Each row was made from one small tree. Brackets hold a mark, then the marks that hang from it, in alphabetical order. Every link used is in the known rows. Write each row's tree.
Known rows:
[T P]: [2, 15, -7, 21, 14, 7, -15, -7, -10, 4, -1, 0, -4, -6, 25, 7, -11, 23, 25, -11, 13, 2, -13, -17, 20, 3, 2, 5, 9]
[E [R V]]: [2, 13, -11, 20, -6, 19, 27, 60, 3, 27, -10, 20, 28, -6, -4, 0, 2, 17, 38, -3, 31, 3, 12, -17, 17, 11, -11, -4, 13]
[M [T [P R] Q] U]: [-13, -4, -36, 78, 13, -4, -12, 45, 5, -13, -1, 14, 23, -1, -1, -3, 26, 41, -38, 4, -16, 9, -18, -28, 25, -30, 17, 11, 10]
[W [T [P R]]]: [3, 9, 10, -17, -5, -10, -11, 1, -38, -13, -5, 5, 14, -23, 18, -14, -6, 3, 33, -14, 9, 6, -20, -1, 10, 5, 8, -5, 0]
[V [R P]]: [-11, 17, -18, -1, -16, -12, 1, 23, -12, 32, -8, 26, 15, -1, -8, -11, 0, 47, 25, -14, 29, -5, -30, -2, 2, 8, -12, 0, 20]
[T A P Q V]: [-23, -18, -10, 17, 38, 28, -43, -19, -12, -47, 9, -28, -36, -22, 38, 18, 3, -17, -6, -10, -56, -5, 18, -4, 18, -6, -11, 0, -2]
[M U]: [11, 10, -10, 31, 6, 7, 15, 22, 8, 9, -16, 20, 32, -1, 8, -4, 25, 59, -11, 5, 33, 17, -11, -19, 27, -9, -2, 0, 3]
[F [N Q]]: [26, 30, 3, -18, -15, 25, 11, -26, 51, 71, 37, 1, 20, 8, -23, 2, -2, -23, 2, 2, 57, 12, 26, 6, -6, 0, 34, -17, -9]
[T A Q V]: [-19, -18, -4, 0, 27, 46, -23, -15, 13, -32, 6, -23, -25, -21, 33, 6, 12, -5, -10, 3, -15, 9, 30, 8, 9, -10, -12, -8, -5]
[S [B [F [N Q]]] [R P V]]: [-3, 21, -8, -35, -44, -29, 40, 11, 34, 65, -5, 19, -2, 40, -66, 29, -28, -23, 3, -1, 31, -24, 2, 30, -28, 16, -9, -5, 16]
[A [T Q [V R]]]: [-14, -20, -14, -2, 1, 38, -11, 5, 5, -22, 8, -1, -8, -28, 31, 1, 10, 20, -3, -14, -6, -4, 11, 19, 9, -20, 2, -14, 2]
[E [R P V] U]: [8, 5, -40, 42, -19, -11, 49, 88, -14, 27, -24, 32, 63, -3, -48, -18, 17, 37, 31, -16, 19, -9, -2, -26, 45, 12, -36, -3, 14]
[R P V]: [-24, 12, -19, -5, -5, 7, 17, 44, -4, 23, -31, 14, 25, -18, -29, -28, -6, 18, 35, -15, 41, 3, 3, 11, 36, -4, -10, 6, 10]
[P [R V]]: [-7, 26, -21, -7, -8, -8, 3, 51, -6, 13, -5, 21, 23, -2, 7, -1, -4, 25, 21, -7, 15, 2, -16, -6, -3, 5, 1, 7, 23]
[W [T A P [V R]]]: [-10, -4, 19, -15, 19, -11, -40, -4, -57, -44, 1, 3, -5, -23, 26, -13, 0, 2, 28, -20, -51, -10, -23, -3, 13, 18, -10, -1, -4]
[B [F [N Q]] [W [T A P]]]: [41, -2, 35, -32, -11, -12, 10, -70, 20, 26, 24, -31, -9, 12, -43, -8, -6, -83, -24, 24, -1, 8, 28, 9, -41, 8, 29, -7, -40]
[W [T A P Q [V R]]]: [-19, -21, 8, -16, 15, 6, -36, -12, -41, -46, 1, -9, -17, -37, 25, -8, 9, -18, 13, -13, -43, -3, 3, 12, 8, 2, -5, -17, -14]
[S R]: [-7, 22, -20, 6, -11, -2, 6, 15, 13, 32, -11, 16, -10, 1, 8, -11, -7, 43, 41, 2, 49, 1, -22, 6, 1, 4, -8, -19, 29]
[M [T P Q V] U]: [-14, -8, -20, 80, 31, 5, -17, 27, 8, -27, 1, 4, 16, -6, 16, -3, 29, 36, -37, -3, -26, 3, -14, -31, 47, -28, 13, 21, -4]
[B [F [N Q]] [W [T A]]]: [44, -2, 39, -42, -18, 0, 23, -67, 35, 37, 21, -28, -2, 13, -46, -16, 0, -75, -26, 33, 25, 18, 35, 16, -47, 6, 29, -12, -41]
[W T]: [7, 2, 23, -26, -6, 21, 8, -11, -9, 2, -14, 4, 17, -27, 13, -31, 1, 14, 37, 1, 60, 24, 4, 14, 15, -3, 7, -17, -14]
[M [T A [P R]]]: [-17, 7, -15, 51, 25, 7, -43, 30, -13, -24, 11, 4, -3, 11, 7, -12, -8, 32, 3, -1, -36, 0, -26, -27, 9, -4, 5, 18, 26]
[S B]: [9, 5, 13, -13, -4, 16, 18, -7, 14, 13, -13, 12, -7, 26, 24, 31, -20, 38, 7, 7, 44, 4, 5, 2, -5, 5, -14, 1, 10]
[S [B [F N] W]]: [40, 0, 28, -26, -20, -10, 41, -52, 39, 34, 4, -7, -16, 58, -8, 41, -18, -17, -30, 27, 36, 2, 20, 1, -47, 12, 2, 8, -9]
[B [F [N Q]] W]: [50, 17, 19, -19, -20, -5, 35, -60, 63, 68, 29, -22, 0, 32, -36, 6, -3, -53, -32, 30, 47, 12, 25, -1, -46, 4, 32, 2, -29]
[P R]: [4, 25, -13, -4, -9, -2, 0, 21, 1, 15, 7, 14, 16, 5, 22, 5, -3, 33, 14, -4, 25, 7, -22, -12, -10, 4, 1, 6, 23]
[S [B [F N]] [R P V]]: [-6, 14, -9, -30, -42, -32, 39, 13, 22, 47, -15, 21, -5, 43, -53, 30, -26, -7, 9, -3, 28, -22, -3, 25, -24, 20, -18, -2, 23]
[N F]: [17, 28, 2, -4, 7, 28, 17, -20, 40, 47, 26, 2, 12, -4, 0, -5, -10, 3, 7, -4, 51, 14, 10, -5, 11, -10, 17, -17, -1]
[B [F N] [W [T Q V]]]: [36, -14, 34, -39, -19, -5, 33, -74, 34, 17, 16, -31, -6, 7, -13, -4, 10, -71, -28, 23, 31, 16, 35, 16, -35, -2, 26, -5, -44]

Which tree is each row?
[-16, -1, -29, 75, 23, -12, -21, 42, -1, -30, 8, 10, 21, 0, 16, 3, 29, 34, -42, -7, -44, -3, -28, -36, 34, -24, 13, 27, 8] | [M [T [P R] Q V] U]
[5, -4, 12, -28, -24, -52, 34, 0, -6, 11, -34, 8, -31, 29, -22, 13, -28, -16, 14, 17, 4, -19, -8, 21, -35, 16, -15, -5, 5] | [S [B F [W [T P]]] [R V]]
[-16, -16, -20, 7, 9, 25, -24, 5, -13, -42, 13, -13, -12, -28, 38, 13, -2, -3, -6, -25, -41, -12, 4, 7, 17, -21, 5, 0, 10] | [A [T [P R] Q V]]
[1, 4, -5, -30, -41, -51, 51, 2, 23, 50, -23, 10, -20, 52, -59, 16, -27, -23, -1, 13, 21, -24, 2, 25, -37, 16, -17, 0, 18] | [S [B [F N] W] [R P V]]
[-20, 2, -36, 11, 2, 1, -11, 25, -7, -2, -2, -2, -7, -21, 13, 17, -2, -11, 7, -9, -9, -1, 9, 0, 3, -12, 8, -7, 11] | [T [P [R V]] Q]
[-22, -19, -4, -20, 5, 11, -23, 12, -37, -37, -13, -8, -6, -41, 2, -15, 2, -29, 18, -4, -24, 10, 20, 21, 5, -7, 3, -24, -7] | [W [T A [P [R V]] Q]]
[-25, -17, -27, 79, 36, -4, -41, 40, -13, -44, 5, 12, 4, -1, 7, -1, 33, 41, -44, -1, -75, -8, -22, -31, 28, -17, -1, 15, 6] | [M [T A P Q [V R]] U]
[42, 0, 45, -44, -9, -7, 16, -69, 30, 22, 29, -31, -3, 14, -32, -11, 2, -80, -30, 23, 2, 8, 27, 11, -40, 10, 25, 1, -43] | [B [F [N Q]] [W [T A V]]]
[-4, -13, 20, -29, 1, 29, 3, -23, -1, -17, -6, -12, 4, -41, 29, -19, 11, -13, 18, -3, 38, 20, 21, 22, 19, -13, 8, -17, -26] | [W [T Q V]]
[-25, -10, -20, 11, 28, 7, -47, -1, -24, -51, 18, -21, -29, -15, 39, 26, 2, -18, -13, -15, -79, -13, 1, -9, 2, -2, -11, 6, 12] | [T A [P R] Q V]
[-15, 11, -10, -21, -33, -29, 35, 26, 11, 31, -32, 21, -11, 32, -39, 24, -28, 14, 15, -1, 29, -21, -14, 23, -17, 16, -29, 4, 25] | [S [B F] [R P V]]
[-20, 3, -29, 77, 29, -14, -32, 74, -24, -34, -8, 24, 26, 9, -14, -14, 19, 50, -26, 1, -63, -2, -32, -37, 30, -10, 1, 23, 22] | [M [T A [P [R V]]] U]
[-14, -4, -8, -5, 0, 17, -12, 18, -15, -17, 2, 11, 8, -17, 17, -12, -1, 36, 13, -28, -13, -15, -19, 8, 22, -6, -9, 5, 15] | [A [T [V [R P]]]]
[-16, -21, -22, 70, 24, 37, -10, 35, 23, -19, -11, 6, 14, -5, -11, -22, 35, 47, -41, 24, 1, 25, 14, -12, 26, -34, 6, -5, -1] | [M [T A Q] U]
[51, 7, 39, -43, -28, -8, 37, -68, 44, 54, 22, -22, 8, 13, -42, -13, -1, -70, -20, 29, 52, 19, 28, 15, -43, 3, 37, -9, -44] | [B [F [N Q]] [W T]]
[16, -2, 28, -34, -25, -43, 35, -29, 8, 9, -18, 0, -33, 37, 1, 16, -22, -6, 2, 20, 17, -15, -16, 17, -42, 17, -19, 0, 3] | [S [B F [W [T V]]] R]
[46, -1, 36, -37, -25, -11, 36, -65, 27, 32, 9, -18, 5, 17, -25, -12, 2, -50, -14, 26, 48, 20, 22, 9, -38, 7, 26, -5, -36] | [B [F N] [W T]]
[14, -8, 23, -27, -9, -29, 19, -14, -20, -5, -19, 2, -17, 25, 17, 12, -23, 0, 5, 11, 5, -5, -4, 3, -21, 5, -9, 3, 5] | [S [B [W [T [P R]]]]]
[-11, 3, 2, 17, 42, 8, -48, -8, -31, -45, 9, -13, -21, -4, 39, 12, -8, 8, 11, -19, -65, -14, -15, -23, 25, 14, -18, 19, 10] | [T A P V]
[-24, -13, -27, 76, 35, -3, -38, 43, -12, -52, 8, 3, 9, 0, 11, 1, 29, 29, -48, -2, -78, -4, -20, -33, 29, -21, 2, 22, 11] | [M [T A [P R] Q V] U]
[-8, 0, 18, -20, 17, -10, -37, -2, -54, -53, 4, -5, -1, -22, 30, -10, -4, -9, 22, -21, -53, -6, -21, -5, 14, 13, -7, 6, 2] | [W [T A [P R] V]]
[-12, 11, -17, 15, -14, 11, 33, 67, -6, 30, -20, 19, 36, -10, -29, -13, -1, 12, 42, -13, 32, -3, 9, -9, 29, 8, -20, 2, 18] | [E [R P V]]
[-10, 9, -16, 15, 19, -3, -41, 14, -34, -27, 7, -1, -13, 2, 19, 12, -11, 14, 10, -10, -52, -7, -20, -20, -2, 11, -12, 6, 27] | [T A [P R]]
[-7, -10, 13, -30, -6, 11, -3, -10, -12, -12, -1, 2, 5, -36, 27, -15, 15, -3, 18, -7, 23, 10, 5, 19, 6, -4, 6, -19, -19] | [W [T Q [V R]]]
[-22, -22, -18, -5, -4, 33, -7, 9, -1, -18, 2, -2, -3, -31, 15, -7, 8, 16, -2, -21, -6, -8, 9, 23, 17, -22, -4, -10, 5] | [A [T Q [V [R P]]]]
[-22, 5, -5, -3, 16, -3, -31, 15, -27, -20, 3, 9, -3, -1, 12, -5, 3, 29, 10, -19, -43, -17, -26, -8, 9, 17, -29, 14, 19] | [T A [V [R P]]]
[-24, -23, 10, -32, 1, 15, -16, -5, -28, -31, -8, -6, -3, -39, 6, -26, 14, -11, 13, -9, -11, 5, 10, 26, 9, -3, -12, -19, -13] | [W [T A Q [V [R P]]]]
[24, -23, 32, -28, -13, -9, 32, -52, 11, -2, -17, -17, -28, 23, 4, 28, -17, -29, -21, 26, 24, 5, 22, 13, -35, 0, -2, -1, -25] | [S [B F [W [T P Q]]]]
[25, -8, 38, -29, -10, -39, 18, -39, -12, -7, -7, -2, -21, 36, 13, 32, -19, -12, -16, 11, -11, -15, -14, -3, -38, 20, -11, 18, -14] | [S [B F [W [T P [V R]]]]]
[48, 7, 35, -32, -20, -19, 24, -71, 28, 43, 24, -26, 1, 12, -39, -6, -6, -79, -19, 20, 25, 8, 21, 7, -37, 6, 38, -4, -42] | [B [F [N Q]] [W [T P]]]
[-33, -17, -17, -3, 12, 16, -26, 5, -8, -22, 3, -7, -18, -18, 10, 1, 14, 4, -7, -10, -34, -8, 7, 11, 2, -2, -22, -6, 6] | [T A Q [V [R P]]]
[-18, 3, 0, 54, 43, 16, -48, 13, -10, -38, 13, -5, -10, 5, 24, -12, -5, 28, 3, -8, -46, -5, -23, -29, 31, -1, 1, 29, 13] | [M [T A P V]]
